Each row was made from one small tree. The marks that hang from a mark follow it in brackets, in alphabetical order. Every link used is in the known rows. Write each row's tree.
Known rows:
rufug{bizi{rureg}}: 0.95, -1.62, -1.77, 4.02, 1.85, -0.74, -0.14, -1.09, 1.11, 1.95, -1.15, 2.62, -0.28, -6.85, -0.91, 2.53, -5.70, 1.13, -0.72
rureg{binap bizi{rufug seleza} naka}: -1.32, -0.20, -1.81, 1.59, -3.02, 1.54, 1.85, -3.28, 1.02, 1.26, -3.08, 0.99, -3.90, -2.76, -6.50, 0.88, -2.38, -0.82, 0.26
seleza{bizi}: -0.79, -0.35, -1.88, 2.20, 1.95, -3.61, 0.15, 1.09, -0.46, 0.10, 0.06, 1.30, -0.91, -1.55, 0.05, -0.24, -3.86, -0.27, -1.71
bizi{seleza}: -0.37, -2.73, -1.31, -0.80, -0.06, -2.65, 1.07, -0.99, -1.63, 1.42, -3.06, 2.74, -1.44, -1.17, -0.22, -0.67, -3.13, 0.05, 2.65
bizi{rufug{binap naka} rureg}: -3.81, -1.66, -0.39, 1.41, -0.94, 0.91, -0.12, -3.71, -1.29, 1.66, -3.98, 0.74, -2.51, -0.25, -1.91, 3.82, -2.78, 0.17, -0.30
rufug{binap{rureg} bizi naka}: -1.66, -2.88, -1.22, 0.37, 1.00, 2.24, -0.02, -0.26, -1.13, 4.20, -1.89, 0.67, -1.06, -2.70, 0.99, 2.60, -4.36, -0.06, -2.70
binap{rufug{naka}}: -3.97, -3.21, -2.86, -0.24, 1.79, 2.14, 1.65, 0.04, -1.47, -0.77, 0.51, 1.27, -2.03, -0.21, -3.55, 0.40, -2.10, 1.60, 1.43
bizi{rureg{binap} seleza}: 1.01, -3.46, -2.85, 2.74, -0.19, -1.02, -1.13, -5.18, -2.51, 3.39, -6.12, 1.36, -1.23, -2.34, 0.02, 1.30, -3.33, -1.59, 0.88
rureg{binap bizi{seleza}}: 0.92, -0.94, -1.14, 1.54, -0.76, -1.25, 0.34, -1.89, -0.73, 4.13, -2.95, -0.25, -2.40, -1.76, -1.18, 0.31, -3.50, -1.13, -0.17
rureg{binap bizi{seleza} naka}: -0.06, -1.23, -2.08, 1.26, -2.82, 0.68, 1.42, -2.20, 0.61, 2.92, -3.86, 1.50, -3.46, -2.04, -4.40, -1.16, -4.47, -1.09, -1.57
rureg{binap{rufug} bizi naka}: -1.03, -0.66, -3.18, 3.16, -0.64, 3.97, 0.51, -1.87, 0.66, 0.85, -0.03, 0.00, -2.64, -3.18, -7.34, -0.21, -3.87, 1.27, -2.34
bizi{rufug rureg seleza}: -0.43, -1.98, -2.03, 1.57, 1.02, -1.50, 0.26, -4.38, -1.07, 0.23, -3.89, 2.13, -2.08, -3.80, -2.37, 2.32, -1.52, -0.11, 4.27
rufug{binap bizi{seleza} naka}: -2.71, -2.27, 0.01, -2.30, -0.44, -1.34, 1.09, -0.32, -1.36, 3.45, -3.30, 2.92, -1.21, 0.43, 0.09, 1.45, -5.02, -0.06, -2.09
bizi{rufug rureg{naka} seleza}: -1.28, -2.13, -3.09, 1.37, -1.13, 0.40, 1.44, -4.78, 0.19, -0.86, -4.86, 3.62, -3.08, -4.08, -5.52, 0.86, -2.68, -0.22, 2.83
seleza{bizi{rufug{naka} rureg}}: -3.33, -0.64, -3.13, 3.20, 2.60, -1.08, 1.08, -1.45, 0.01, -1.11, -1.12, 0.58, -2.92, -2.09, -2.31, 2.61, -2.12, -1.20, -0.33
rufug{binap naka}: -3.77, -2.39, 0.22, -1.07, -1.86, -0.20, 0.61, -0.37, -1.70, 2.83, -3.10, 1.56, -2.01, 2.44, 0.20, 0.83, -4.15, 0.38, -2.03
rufug{bizi{rureg seleza} naka}: -1.05, -3.29, -2.72, 0.55, 1.85, -0.63, 1.62, -1.18, -0.08, 2.18, -3.41, 3.24, -2.06, -3.83, -0.90, 1.74, -4.88, -0.68, 0.68
binap{rureg{naka}}: -0.25, -3.56, -3.53, 1.51, -0.69, 2.71, 1.06, -1.36, -0.12, 0.95, -2.53, 2.19, -2.40, -4.42, -2.75, -1.00, -3.43, 0.05, 0.62
rufug{bizi naka}: -2.90, -2.33, -1.30, 0.56, 0.24, 0.38, 2.67, 1.94, 1.12, 1.35, 0.25, 2.71, -1.62, -2.73, -1.34, 1.62, -4.65, 0.83, -0.98
binap{rureg{bizi naka}}: 1.00, -1.43, -2.74, 2.36, -0.07, 2.81, 1.30, -0.02, 1.77, 2.04, -1.00, 0.48, -3.83, -5.79, -3.76, -1.18, -4.40, 0.01, -0.47
bizi{rufug}: -2.28, -0.99, -0.45, 1.54, -0.61, -0.47, 1.42, -1.19, 0.14, -0.41, -0.30, 1.59, -1.56, -2.73, -2.70, 2.30, -1.57, 1.22, 2.74
bizi{rufug rureg{binap}}: -0.94, -1.89, -2.09, 5.05, -0.66, 1.16, -0.79, -5.43, -0.97, 1.58, -3.44, 0.19, -1.24, -3.89, -2.42, 4.31, -1.62, -0.27, 0.95

Write each row's tree:
0.55, -3.59, -4.16, 2.74, 2.49, 0.95, -1.96, -5.99, -3.79, 1.50, -4.30, 0.54, -0.58, -2.58, -2.55, 1.56, -2.13, -0.21, 1.68 => bizi{rureg{binap{rufug}} seleza}
-3.45, -2.99, -3.33, 1.85, 1.59, 3.65, 0.99, -0.93, -0.83, 1.13, 0.74, 0.74, -0.60, -2.21, -3.62, 2.92, -2.83, 1.20, -1.83 => rureg{binap{rufug{bizi naka}}}
-3.34, -2.38, -0.82, -0.68, -0.46, -0.45, 0.02, -4.75, -2.48, 1.97, -5.86, 1.52, -2.78, 0.58, -1.58, 2.92, -2.21, -0.80, 1.28 => bizi{rufug{binap naka} rureg seleza}
0.13, -3.14, -3.37, 1.09, -1.03, -0.38, 0.91, -3.47, -0.30, 0.68, -5.71, 4.05, -2.73, -3.29, -3.58, -1.21, -4.80, -0.50, 1.19 => bizi{rureg{naka} seleza}
-2.42, 1.50, 0.25, 1.74, 0.78, -3.26, -1.09, -1.34, -1.38, 0.30, -0.79, 0.23, -0.57, -0.07, -1.00, 2.53, -2.50, 0.11, -2.77 => seleza{bizi{rufug{binap}}}
-2.18, 1.00, -1.96, 3.55, -0.26, -1.02, -1.30, -3.72, -0.14, -0.44, -3.46, 1.66, -1.85, -2.21, -4.35, 1.92, -4.30, -0.45, -4.13 => seleza{bizi{rufug{binap} rureg{naka}}}
-1.43, -2.51, -1.06, -0.22, 0.72, -1.06, -0.24, -2.41, -1.36, 3.79, -5.06, 2.69, -1.29, -1.58, 0.07, 2.48, -5.65, -0.53, -2.15 => rufug{binap bizi{rureg seleza} naka}
1.39, -2.22, -2.24, 2.07, 2.18, -2.16, -0.09, -2.01, 0.02, 2.15, -3.16, 3.35, -0.58, -5.93, -0.59, 1.81, -5.19, 0.10, 1.03 => rufug{bizi{rureg seleza}}
-4.65, -0.47, -2.16, 1.14, 1.40, -1.39, 2.21, 0.81, 0.08, -1.49, 0.73, 0.76, -2.70, -0.17, -2.36, 1.78, -1.38, -0.73, -0.33 => seleza{bizi{rufug{naka}}}
1.13, -0.73, -1.74, 0.94, 2.22, 0.39, 0.81, -1.94, -0.15, 2.00, -1.16, -0.92, -3.19, -5.50, -2.15, 1.40, -0.73, -0.78, 4.31 => binap{rureg{bizi{rufug seleza}}}
-2.33, -3.01, -1.66, -1.34, 0.62, -0.99, 2.82, 0.97, -0.03, 1.64, -1.74, 3.42, -1.88, -1.92, -0.90, 0.83, -4.20, -0.14, 0.59 => rufug{bizi{seleza} naka}
-3.31, -1.23, -3.68, 4.69, 1.19, 0.21, 0.08, -3.34, -1.03, 0.45, -2.57, -0.76, -2.44, -1.18, -2.11, 3.68, -1.62, -2.31, -2.05 => seleza{bizi{rufug{naka} rureg{binap}}}
0.33, -3.45, -5.19, 0.32, 3.36, 3.54, 0.62, -1.98, -0.73, -0.20, -0.81, 2.77, -0.94, -6.83, -5.25, -0.19, -3.09, 0.92, 1.23 => binap{rufug{bizi{seleza}} rureg{naka}}
2.51, -1.72, -2.09, 0.63, 2.48, -0.32, 0.29, -0.76, -0.58, 3.55, -1.97, -0.46, -2.86, -4.79, 0.03, -0.66, -2.90, -0.99, 2.50 => binap{rureg{bizi{seleza}}}
-2.95, -3.01, -2.51, 0.17, 0.58, -0.10, 1.86, -3.60, -1.20, 0.15, -4.13, 1.98, -3.42, -1.67, -2.59, 2.24, -1.40, -0.87, 4.01 => bizi{rufug{naka} rureg seleza}
-1.63, 0.32, -3.73, 4.33, 0.78, -0.67, 0.56, -2.53, 1.26, -2.17, -1.68, 2.16, -2.56, -4.45, -5.37, 1.20, -3.36, -0.46, -1.40 => seleza{bizi{rufug rureg{naka}}}
-1.41, -1.85, -2.30, -0.50, 1.87, 2.02, 2.39, -1.17, -0.15, 1.88, -1.41, -1.11, -4.67, -3.37, -2.57, 1.38, -0.32, -1.46, 3.97 => binap{rureg{bizi{rufug{naka} seleza}}}
0.01, -3.67, -4.02, 2.56, -2.34, 0.79, 0.11, -5.45, -1.40, 2.27, -7.08, 2.98, -2.34, -2.60, -3.40, -0.19, -4.28, -1.56, -0.48 => bizi{rureg{binap naka} seleza}
-1.07, -3.60, -1.58, -1.56, 1.41, 0.76, 0.15, -1.14, -2.10, 4.49, -3.76, 1.39, -1.14, -1.81, 1.31, 1.77, -3.72, -0.96, -1.12 => rufug{binap{rureg} bizi{seleza} naka}
-0.47, -0.02, -0.65, 1.82, -0.96, -0.34, 0.80, -3.00, -0.17, 2.54, -2.00, -0.61, -2.72, -2.44, -3.19, 2.36, -1.30, -0.76, 1.50 => rureg{binap bizi{rufug seleza}}
-0.88, -1.40, -6.01, 5.54, 2.26, 1.78, -1.66, -4.12, -1.34, -1.00, -2.09, 0.68, -1.17, -3.30, -5.58, 0.40, -3.69, -0.55, -3.97 => seleza{bizi{rureg{binap{rufug} naka}}}
-2.14, -2.18, -2.92, 0.02, 1.53, 2.12, 1.03, -1.68, -1.78, 2.19, -1.23, -1.08, -3.23, 0.14, -3.93, 0.30, -1.92, -0.35, 0.22 => rureg{binap{rufug{naka}} bizi{seleza}}
-1.81, -1.96, -3.26, 4.79, -2.91, 3.02, 0.36, -5.74, 0.30, 0.32, -4.54, 1.77, -2.51, -4.12, -5.85, 2.90, -2.75, -0.29, -0.36 => bizi{rufug rureg{binap naka}}
-0.86, 0.44, -2.50, 4.54, 2.96, -2.58, -0.59, -2.19, 0.10, -1.02, -0.81, 0.55, -1.33, -4.17, -1.99, 2.70, -2.49, -0.57, 0.01 => seleza{bizi{rufug rureg}}
-0.46, -1.34, -3.54, 1.31, -0.19, 2.57, 0.60, -2.88, -0.43, 1.06, -2.00, 0.68, -2.80, -2.35, -7.04, -1.03, -3.24, 0.20, -0.73 => rureg{binap{rufug} bizi{seleza} naka}
-0.60, -3.15, -3.59, 4.50, -2.78, 2.25, -0.19, -4.47, -0.19, 1.83, -5.25, 2.25, -2.10, -3.51, -3.70, 0.84, -4.90, -0.54, -2.07 => bizi{rureg{binap naka}}
-1.69, -0.28, -4.22, 5.92, -0.42, 0.75, -0.30, -4.57, 0.39, -0.68, -3.22, 0.94, -2.11, -3.77, -5.16, 2.30, -2.94, -1.61, -3.05 => seleza{bizi{rufug rureg{binap naka}}}
-2.94, -3.27, -1.32, -2.02, 0.25, 1.47, 0.38, -3.53, -3.44, 2.57, -4.59, 0.10, -2.58, 0.40, -0.53, 2.30, -0.40, -1.30, 2.15 => bizi{rufug{binap{rureg} naka} seleza}
-0.32, -1.29, -4.59, 5.58, -0.40, -0.23, -0.77, -3.41, -0.30, 1.01, -4.10, 1.49, -1.84, -2.95, -3.11, 0.25, -5.01, -1.95, -4.79 => seleza{bizi{rureg{binap naka}}}
1.53, -1.90, -3.23, 0.43, 0.29, 1.50, 1.37, -1.05, 0.59, 2.35, -2.89, 1.13, -3.96, -4.86, -3.46, -2.08, -3.89, -1.06, 1.22 => binap{rureg{bizi{seleza} naka}}
-4.98, 0.34, -0.30, 0.35, 0.36, -1.79, 0.42, -0.42, -1.32, 0.24, -1.00, 0.21, -2.07, 2.22, -1.40, 2.38, -2.28, -0.64, -3.03 => seleza{bizi{rufug{binap naka}}}
